(in the rows, 128 means zero)
Known rows, with every step that occurs:
E G: [168 123 148 109  84 155 159 118 129 123 180 139 120 109 145 150  93 122
 103 120  92  47 156 126 123 147 142]
Y U F G E B: [158 151 134 111 120 130 135  98 126 166 169 120  81  88 148 112 103 109
 110 110  75 121 104 151 132 151 124]
Q F G E B: [171 147 135  98 114 149 143  86 106 159 150  89  92 113 150 155 119 140
  95 120  89 107 145 130 134 146 123]
J Y E G: [165 150 176 102  63 123 159 122 121 173 121 148 149  89 157 145  91 104
 102  87 122  72 146 120 119 180 166]
E B D: [145 115 143  63  89 119 145 123 156 127 180 112  86 159 109 137 105 127
 121 107  98  77 102 125 105 111 128]
G F U Y E: [144 162 149 112 102 178 146 103  94 172 101 106 113 106 173 159  39 102
 145 117 118  81 170 116 174 127 142]
B E G F: [171  95 115 109 111 136 146 106 165 139 178 124 123 109 167 170  97 127
  95 115  73  51 192  83 156  94 125]
E G F U: [182 110 123 128 104 165 166 103 106 132 164 121 124  88 163 168  74 105
 121 142  80  38 209 119 166 136 148]
F U Y: [129 156 168 112  85 194 149 120  86 159 142 101  84 117 137 142  51 121
 145 108 124  65 155 147 125 150 130]
U F: [166 146 169 135  90 160 167  94 109 123 164 120 120 117 124 134  67 127
 115 121  94  70 126 139 111 125 121]
Q F G E B D: [172 131 124  83 110 117 129  86 134 137 161  97  71 131 136 149 147 140
  91 122  92 100 127 124 125 137 112]
Y U Z: [142 162 162  94 110 184 163  83 112 113 175 128 109  98 164 148  47  91
  98 112  83  58 155 149 134 153 123]
G F: [181 125 135 112 112 165 165  95 120 139 159 100 124 112 153 166  55 135
 102 133  85  45 178 110 138 105 136]
Y J: [150 130 187 106  82 168 150 107 111 114 143 118 119 106 142 120  69 140
  90 109 126  49 146 134 117 148 141]
Q F G E: [186 150 136 123 110 166 142  72  92 141 147  96  99 100 161 161 111 143
  82 120 103  77 177 130 132 162 121]
Y U F: [152 152 166 142  96 159 160  99 110 126 186 118 105  91 144 131  67  94
 118 118  80  75 119 149 114 140 110]
U F G E: [188 151 140 127 110 149 144  77 107 142 143 123 104 100 139 122  94 147
  93 113 104  87 146 142 123 149 130]
G E: [175 137 127  95 106 167 135 118 128 147 156  94 112 112 131 129  86 145
 110 103 117  59 172 117 116 166 152]
F G E: [179 140 128  96 112 155 137  92 114 151 147 113 103 112 147 137  95 150
  91 103 118  69 168 131 125 161 146]
F G E B: [165 135 127  69 115 137 136 109 130 168 148 108  96 124 137 131 108 146
 102  99 106  97 136 132 129 145 151]
F G: [167 139 161 101 100 150 160  87 101 132 157 127 109 125 150 157  83 132
  90 108 111  63 148 144 122 133 134]
Q F: [164 148 168 130  93 177 168  88  93 121 164  91 115 117 146 174  84 124
 104 129  92  61 160 129 117 136 111]
G E B D: [161 115 112  57 103 121 121 133 170 146 170  96  80 144 108 117 121 144
 119 103 107  82 120 108 111 141 144]
U Y: [136 161 172 107  87 184 143 119 113 158 154 107  84 120 139 141  54 143
 122 113 115  67 128 137 106 133 123]
Y U F G: [159 158 167 141 102 143 161  75  94 130 174 138  97  88 161 139  80  99
  96 120  83  88 115 167 125 139 110]
J Y B: [164 170 181  93  84 134 157 132 118 175 112 121 130 111 135 127  75 110
 107  88 140  74 114 143 109 174 149]

Rows:
[176 152 171 136  96 147 168  69  96 127 154 137 113 115 142 141  79 131
  96 120  94  79 125 156 120 121 119] | U F G
[157 132 125  72 108 151 136 133 144 164 158  89 101 125 121 124  95 141
 124 101 103  88 139 113 119 149 153] | G E B
[147 151 171  81  91 117 139 133 150 183 118 117 126 126 135 132  98 111
 103  56 142  90 123 116 116 151 133] | J Y B E
[143 118 127 122 105 166 134 115 136 169 154 114  87  98 168 163  77 120
 128 115  89  64 200 101 170 109 117] | B E G F U Y
[167 116 115  55 111 106 122 108 156 148 161 115  71 141 122 124 130 149
  98 102 109  94 117 127 119 137 139] | F G E B D
[137 143 157  68  91 132 151 126 133 153 135 117 135 145 141 143  83 102
 129  88 108 107 104 118 139 128 156] | Y E B
[137 125 145  53  86 103 138 126 160 133 146 125 114 163 127 136 108 106
 126  90 113  97  86 112 129 120 144] | Y E B D
[172 153 167 126  97 161 170  65  77 123 155 110 109 115 162 181  95 127
  82 126  93  70 155 144 124 134 108] | Q F G
[145 157 181 111  80 148 157 117 104 176 162 103 106  78 146 142  66 102
 106  90 109  66 146 142  94 177 137] | J Y U
[139 157 183  68  73 116 160 129 122 195 113 110 139 122 134 138  79 109
 123  73 125 111 106 120 115 153 167] | J Y E B
[121 153 202 116  78 198 140 115  83 144 121 107  85  96 146 113  48 133
 127 109 144  59 150 152 131 165 133] | F U Y J
[127 143 143  99  96 150 120 152 146 163 131 147  91 121 153 129 105  91
 140  84 129  89 130 132 161 153 119] | F U Y B E G
[190 115 125 121 104 154 165 102 131 130 171 130 124  93 166 166  75 126
  94 147  71  39 182 109 148 115 140] | E G F
[134 112 156 126  95 168 123 111 133 154 132 122  89  79 178 133  75 131
 112 114 108  59 191 106 176 122 121] | B E G F U Y J
[173 148 138 102 114 130 142  92 126 160 148 119  96 112 128 113 103 145
 107 111  89 114 110 142 128 134 135] | U F G E B
[170 109 107 104 120 133 140 123 152 142 135 136 129 111 171 152 105  79
 121 107  99  67 180 104 195 129 135] | Y B E G F U
[130 139 137  75 100 132 130 117 134 172 117 109  82 137 151 147  73 101
 151 116 107 102 117 110 170 106 134] | G F U Y E B D
[167 131 116  88 132 156 150  92 148 125 122 154 136 106 185 154  83  78
 105 110  88  67 189 114 211 128 130] | Y B E G F U Z
[160 136 137 132 100 182 152 112 105 162 150 118  90  84 167 159  56 119
 130 147  88  50 186 126 163 132 132] | E G F U Y
[141 181 169  96  98 163 135 139 125 162 124 128  94 128 145 124  62 117
 122 109 133  85  88 145 127 145 123] | U Y B
[174 161 159 100  93 159 176  72  94 164  92 147 160  65 189 163  49  86
 101 112 100  63 208 121 183 168 171] | J Y E G F U Z
[175 137 152 118  82 135 166 104  98 180 103 132 153  71 176 161  71  88
 116 110 110  66 198 110 164 167 172] | J Y E G F U
